Known rows, with every step that occurs
K, G: [ 0.06 -0.06  0.17 -0.04 -0.05 -0.11 -0.08  0.04 -0.08 -0.02  0.06  0.07
 -0.13 -0.25 -0.10  0.00 -0.57  0.10  0.23  0.21 -0.01 -0.04]
G, J, U: [ 0.11  0.05  0.05 -0.11  0.34  0.00  0.11  0.18  0.22  0.06 -0.07  0.18
 -0.35  0.06 -0.40  0.26 -0.05  0.04 -0.09  0.05 -0.02  0.12]
U, P, G: [-0.01 -0.07  0.04 -0.03  0.38  0.34  0.20 -0.20  0.59 -0.10 -0.09 -0.03
  0.14  0.10  0.06  0.03 -0.06  0.01  0.25  0.13  0.11  0.00]
R, J, G: [-0.05  0.21  0.16  0.10  0.26 -0.35  0.26  0.00 -0.35  0.19  0.06 -0.21
 -0.18 -0.17 -0.36  0.05 -0.25 -0.09 -0.07  0.04 -0.60  0.09]
G, R, K, U: [-0.30  0.22 -0.10 -0.33  0.10  0.06  0.16 -0.05 -0.08 -0.16  0.22  0.29
 -0.64 -0.22 -0.17  0.08 -0.26  0.28  0.02  0.16 -0.34  0.24]
R, G, J, U, K: [-0.21  0.00  0.19 -0.17  0.36 -0.10  0.15  0.16  0.08  0.04  0.01  0.05
 -0.15 -0.02 -0.48  0.03  0.01 -0.07  0.01  0.35 -0.02  0.45]
U, K: [-0.30 -0.13  0.06 -0.09  0.12 -0.02 -0.01  0.01  0.13  0.01  0.08 -0.07
  0.21  0.02 -0.12  0.01  0.14  0.00  0.17  0.33 -0.10  0.35]
R, J, U, P, G: [ 0.11  0.00  0.16 -0.03  0.51  0.33  0.22  0.00  0.59  0.06 -0.05 -0.01
 -0.07 -0.02 -0.13  0.01 -0.13 -0.20  0.09  0.13  0.00  0.13]
R, K, G, J: [-0.12  0.11 -0.11 -0.13  0.08 -0.17  0.10 -0.07 -0.25 -0.17  0.11  0.32
 -0.56 -0.39 -0.33  0.30 -0.60  0.10  0.28  0.31 -0.33  0.04]
P, U, K, G: [-0.40 -0.13  0.27 -0.12  0.17  0.01 -0.11 -0.05  0.21  0.04  0.13  0.08
  0.25 -0.40 -0.29  0.15 -0.50  0.01  0.22  0.65 -0.09  0.28]
P, U: [-0.32  0.04  0.10  0.00  0.22  0.20 -0.01 -0.13  0.32  0.07  0.01  0.06
  0.31 -0.28 -0.15  0.23 -0.07 -0.16 -0.20  0.28 -0.04  0.09]
G, P: [ 0.28  0.12 -0.16 -0.06 -0.32  0.26  0.10  0.07  0.16 -0.09  0.06  0.16
 -0.07  0.27 -0.06 -0.13  0.04 -0.07  0.01  0.10  0.14  0.14]
J, G, P, U: [-0.14  0.21  0.07 -0.02  0.13  0.21  0.25 -0.12  0.41  0.06  0.07  0.07
  0.22 -0.01 -0.36  0.19 -0.09 -0.10 -0.20  0.40 -0.19  0.15]
J, U, K, G, R: [ 0.15 -0.03  0.23 -0.35  0.31 -0.13 -0.02  0.14  0.23  0.04  0.06  0.15
 -0.08 -0.18 -0.22 -0.03 -0.55  0.33  0.18  0.55 -0.15  0.22]
R, G, K: [ 0.03  0.07  0.10  0.10 -0.32 -0.20  0.15  0.01 -0.33  0.02 -0.25  0.10
 -0.14 -0.15 -0.09 -0.30 -0.22  0.10 -0.07 -0.03 -0.18  0.04]
K, G, P, U: [-0.05  0.10  0.07 -0.08 -0.07  0.35  0.00 -0.04  0.39 -0.02  0.12  0.22
  0.15 -0.23 -0.25  0.12 -0.41 -0.16 -0.05  0.49  0.06  0.18]
G, J: [-0.07  0.00 -0.22 -0.04  0.18 -0.04  0.09 -0.04 -0.16 -0.05 -0.05  0.16
 -0.26 -0.01 -0.20  0.21 -0.16  0.07  0.17  0.05 -0.03  0.05]
U, P: [ 0.02 -0.14 -0.03 -0.19  0.05  0.26  0.07 -0.08  0.39  0.04  0.06 -0.02
  0.06 -0.14 -0.16 -0.03  0.01  0.16  0.08  0.06  0.33  0.00]
R, J: [ 0.01  0.09 -0.02  0.07 -0.03 -0.05 -0.01  0.09 -0.46  0.16  0.09 -0.03
 -0.19 -0.28 -0.09 -0.09 -0.20 -0.34 -0.06 -0.03 -0.19  0.21]
J, U: [ 0.16  0.05  0.21 -0.07  0.21  0.01  0.02  0.21  0.36  0.09 -0.01  0.06
 -0.15  0.06 -0.24  0.06  0.07 -0.01 -0.22  0.01 -0.01  0.08]
J, G: [-0.04  0.13  0.16  0.05  0.27 -0.27  0.28 -0.07  0.01  0.08  0.00 -0.18
 -0.05  0.06 -0.28  0.15 -0.09  0.20 -0.01  0.07 -0.44 -0.09]
G, K: [ 0.02 -0.04 -0.07  0.09 -0.24 -0.03  0.02 -0.04  0.04  0.06 -0.19  0.20
 -0.05 -0.03 -0.04 -0.03 -0.13  0.26  0.06  0.03 -0.34  0.05]
P, G, J: [-0.11  0.03 -0.15  0.06  0.43  0.06  0.22 -0.14  0.05 -0.14 -0.17  0.18
 -0.17  0.17 -0.05  0.24 -0.22 -0.05  0.29  0.10 -0.14  0.05]
G, R, J, U: [ 0.31  0.17  0.17 -0.16  0.29 -0.05  0.05  0.29  0.01  0.21  0.05  0.11
 -0.30 -0.18 -0.27 -0.07 -0.22 -0.13 -0.27  0.09 -0.22  0.25]

Rows
[-0.19 -0.16  0.21 -0.13  0.04 -0.11 -0.10  0.04  0.01 -0.01  0.12  0.02
  0.04 -0.25 -0.20  0.01 -0.49  0.10  0.36  0.49 -0.09  0.23] : U, K, G
[ 0.05  0.32 -0.07 -0.28  0.04 -0.11  0.19 -0.07  0.00 -0.16  0.19  0.24
 -0.38 -0.29  0.03  0.08 -0.14  0.14 -0.11  0.29 -0.49  0.04] : G, R, K
[-0.01  0.09 -0.03 -0.18  0.41  0.19  0.17 -0.03 -0.13  0.09  0.09  0.09
 -0.30 -0.22 -0.09 -0.15 -0.47 -0.06  0.18  0.14 -0.15  0.32] : K, U, P, G, R, J
[-0.23 -0.13 -0.04 -0.20  0.07  0.20  0.23 -0.15  0.35  0.08  0.02  0.08
 -0.26 -0.11 -0.47  0.04 -0.24  0.61  0.19  0.07 -0.05  0.13] : J, G, K, U, P
[-0.07  0.02  0.20 -0.21  0.35 -0.07  0.02  0.26  0.15  0.17  0.11  0.04
 -0.07 -0.12 -0.34 -0.07 -0.04 -0.10 -0.05  0.41 -0.27  0.55] : G, R, J, U, K
[-0.34 -0.04 -0.06  0.05  0.06  0.19  0.12 -0.10  0.13 -0.07 -0.15  0.27
 -0.33  0.14 -0.09  0.01 -0.30  0.30  0.26  0.03 -0.32  0.21] : P, G, K, U
[-0.40 -0.11  0.00 -0.13  0.30 -0.04 -0.01 -0.09  0.01 -0.03  0.03  0.23
 -0.09 -0.34 -0.42  0.33 -0.56  0.06  0.34  0.57 -0.13  0.27] : P, U, K, G, J
[ 0.13  0.19  0.00 -0.03  0.35  0.00  0.12  0.04 -0.27  0.08 -0.02  0.04
 -0.15 -0.16  0.09 -0.12 -0.41 -0.24  0.07  0.15 -0.37  0.21] : P, G, R, J
[-0.21 -0.21 -0.12 -0.21 -0.06  0.36  0.07 -0.09  0.34  0.05  0.02  0.19
 -0.24 -0.13 -0.33 -0.04 -0.20  0.51  0.19  0.04  0.18  0.16] : G, K, U, P
[-0.01  0.01 -0.01  0.20  0.00  0.07  0.13 -0.12  0.23 -0.05 -0.31  0.17
  0.02  0.14  0.12  0.00 -0.20  0.14  0.21  0.11 -0.46  0.03] : P, G, K
[-0.12  0.23  0.06 -0.13 -0.11  0.30  0.08 -0.07  0.34 -0.10  0.21  0.32
  0.03 -0.36 -0.27  0.20 -0.39 -0.19 -0.10  0.58 -0.12  0.20] : R, K, G, P, U
[-0.08  0.03  0.24 -0.14  0.51  0.01  0.10  0.17  0.29  0.12  0.02  0.02
 -0.04 -0.01 -0.25 -0.04 -0.07 -0.17  0.06  0.46 -0.34  0.54] : P, G, R, J, U, K
[-0.22 -0.05  0.13 -0.10  0.55  0.04  0.13  0.08  0.46  0.00 -0.04  0.10
 -0.03  0.17 -0.33  0.19  0.04 -0.04  0.17  0.42 -0.17  0.44] : P, G, J, U, K
[-0.13 -0.02  0.18 -0.33  0.32 -0.02 -0.03 -0.04  0.19  0.05  0.09  0.15
  0.13 -0.36 -0.15  0.05 -0.62  0.27  0.19  0.67 -0.16  0.24] : P, U, K, G, R
[-0.15 -0.09  0.24 -0.14  0.25  0.01 -0.01  0.18  0.40  0.10  0.06  0.00
  0.08  0.06 -0.33  0.07  0.17 -0.01 -0.01  0.36 -0.10  0.39] : J, U, K
[ 0.03 -0.10 -0.02  0.08  0.03  0.23  0.19 -0.17  0.51 -0.03 -0.26  0.16
  0.06  0.05  0.03 -0.03 -0.19  0.28  0.26  0.16 -0.23  0.02] : U, P, G, K
[-0.41  0.04  0.12 -0.09  0.20  0.16  0.16 -0.10  0.50  0.05  0.13  0.01
  0.34 -0.01 -0.39  0.16  0.03 -0.07 -0.01  0.65 -0.25  0.46] : J, G, P, U, K
[ 0.15  0.14  0.16 -0.10  0.27 -0.11  0.23  0.22 -0.02  0.01 -0.09  0.14
 -0.42 -0.03 -0.46  0.04 -0.12 -0.06 -0.20 -0.01  0.12  0.13] : R, G, J, U
[-0.12  0.08  0.14 -0.19  0.26 -0.06 -0.04  0.06 -0.29  0.20  0.19  0.11
 -0.03 -0.59 -0.25 -0.04 -0.70 -0.17  0.07  0.52 -0.34  0.40] : P, U, K, G, R, J
[-0.24 -0.19 -0.09 -0.29  0.10  0.38  0.08 -0.08  0.31  0.02  0.14  0.07
 -0.19 -0.14 -0.31 -0.03 -0.13  0.32  0.17  0.01  0.39  0.14] : K, U, P
[ 0.11 -0.12 -0.01 -0.28  0.33  0.24  0.16  0.02  0.59  0.08  0.01  0.11
 -0.18 -0.10 -0.51  0.17 -0.02  0.20  0.01  0.11  0.32  0.09] : G, J, U, P
[-0.32  0.03  0.01 -0.01  0.04 -0.08  0.19 -0.07 -0.06  0.06 -0.07  0.15
 -0.42  0.06 -0.38  0.06 -0.32  0.53  0.14  0.03 -0.49  0.18] : J, G, K, U
[-0.37  0.07  0.12 -0.13  0.04  0.21  0.10 -0.01  0.25 -0.02  0.11  0.04
  0.32 -0.14 -0.31 -0.07  0.05 -0.27 -0.08  0.58  0.07  0.50] : R, G, P, U, K
[-0.11  0.13 -0.04 -0.04 -0.05  0.39  0.07 -0.06  0.42  0.01  0.07  0.20
  0.27 -0.08 -0.18  0.14 -0.03 -0.22 -0.19  0.36  0.07  0.20] : G, P, U
[ 0.14  0.01  0.13 -0.14  0.31 -0.08  0.04  0.22  0.18  0.02 -0.03  0.24
 -0.43 -0.11 -0.47  0.26 -0.44  0.13  0.06  0.18 -0.03  0.09] : K, G, J, U
[-0.29 -0.07 -0.13 -0.04 -0.14  0.10  0.01 -0.03 -0.07  0.01 -0.06  0.27
 -0.38  0.01 -0.22 -0.04 -0.25  0.39  0.16 -0.03 -0.21  0.24] : G, K, U
[ 0.15 -0.13  0.13 -0.25  0.21  0.30  0.10  0.09  0.71  0.12  0.06  0.01
 -0.06 -0.10 -0.35  0.02  0.07  0.18 -0.10  0.09  0.36  0.05] : J, U, P
[ 0.12 -0.14  0.06 -0.30  0.33  0.22  0.11  0.06  0.51  0.05  0.06  0.15
 -0.29 -0.24 -0.56  0.17 -0.34  0.25  0.13  0.21  0.32  0.07] : K, G, J, U, P
[-0.01  0.13  0.04  0.19 -0.05 -0.32  0.24 -0.03 -0.26  0.21 -0.14  0.05
 -0.23 -0.12 -0.30  0.00 -0.34  0.20  0.01  0.07 -0.83  0.10] : R, J, G, K
[ 0.11 -0.01  0.01 -0.15 -0.27  0.17  0.00  0.12  0.17 -0.10  0.17  0.17
 -0.07  0.05 -0.21 -0.11 -0.34  0.02  0.29  0.48  0.05  0.32] : U, K, G, P
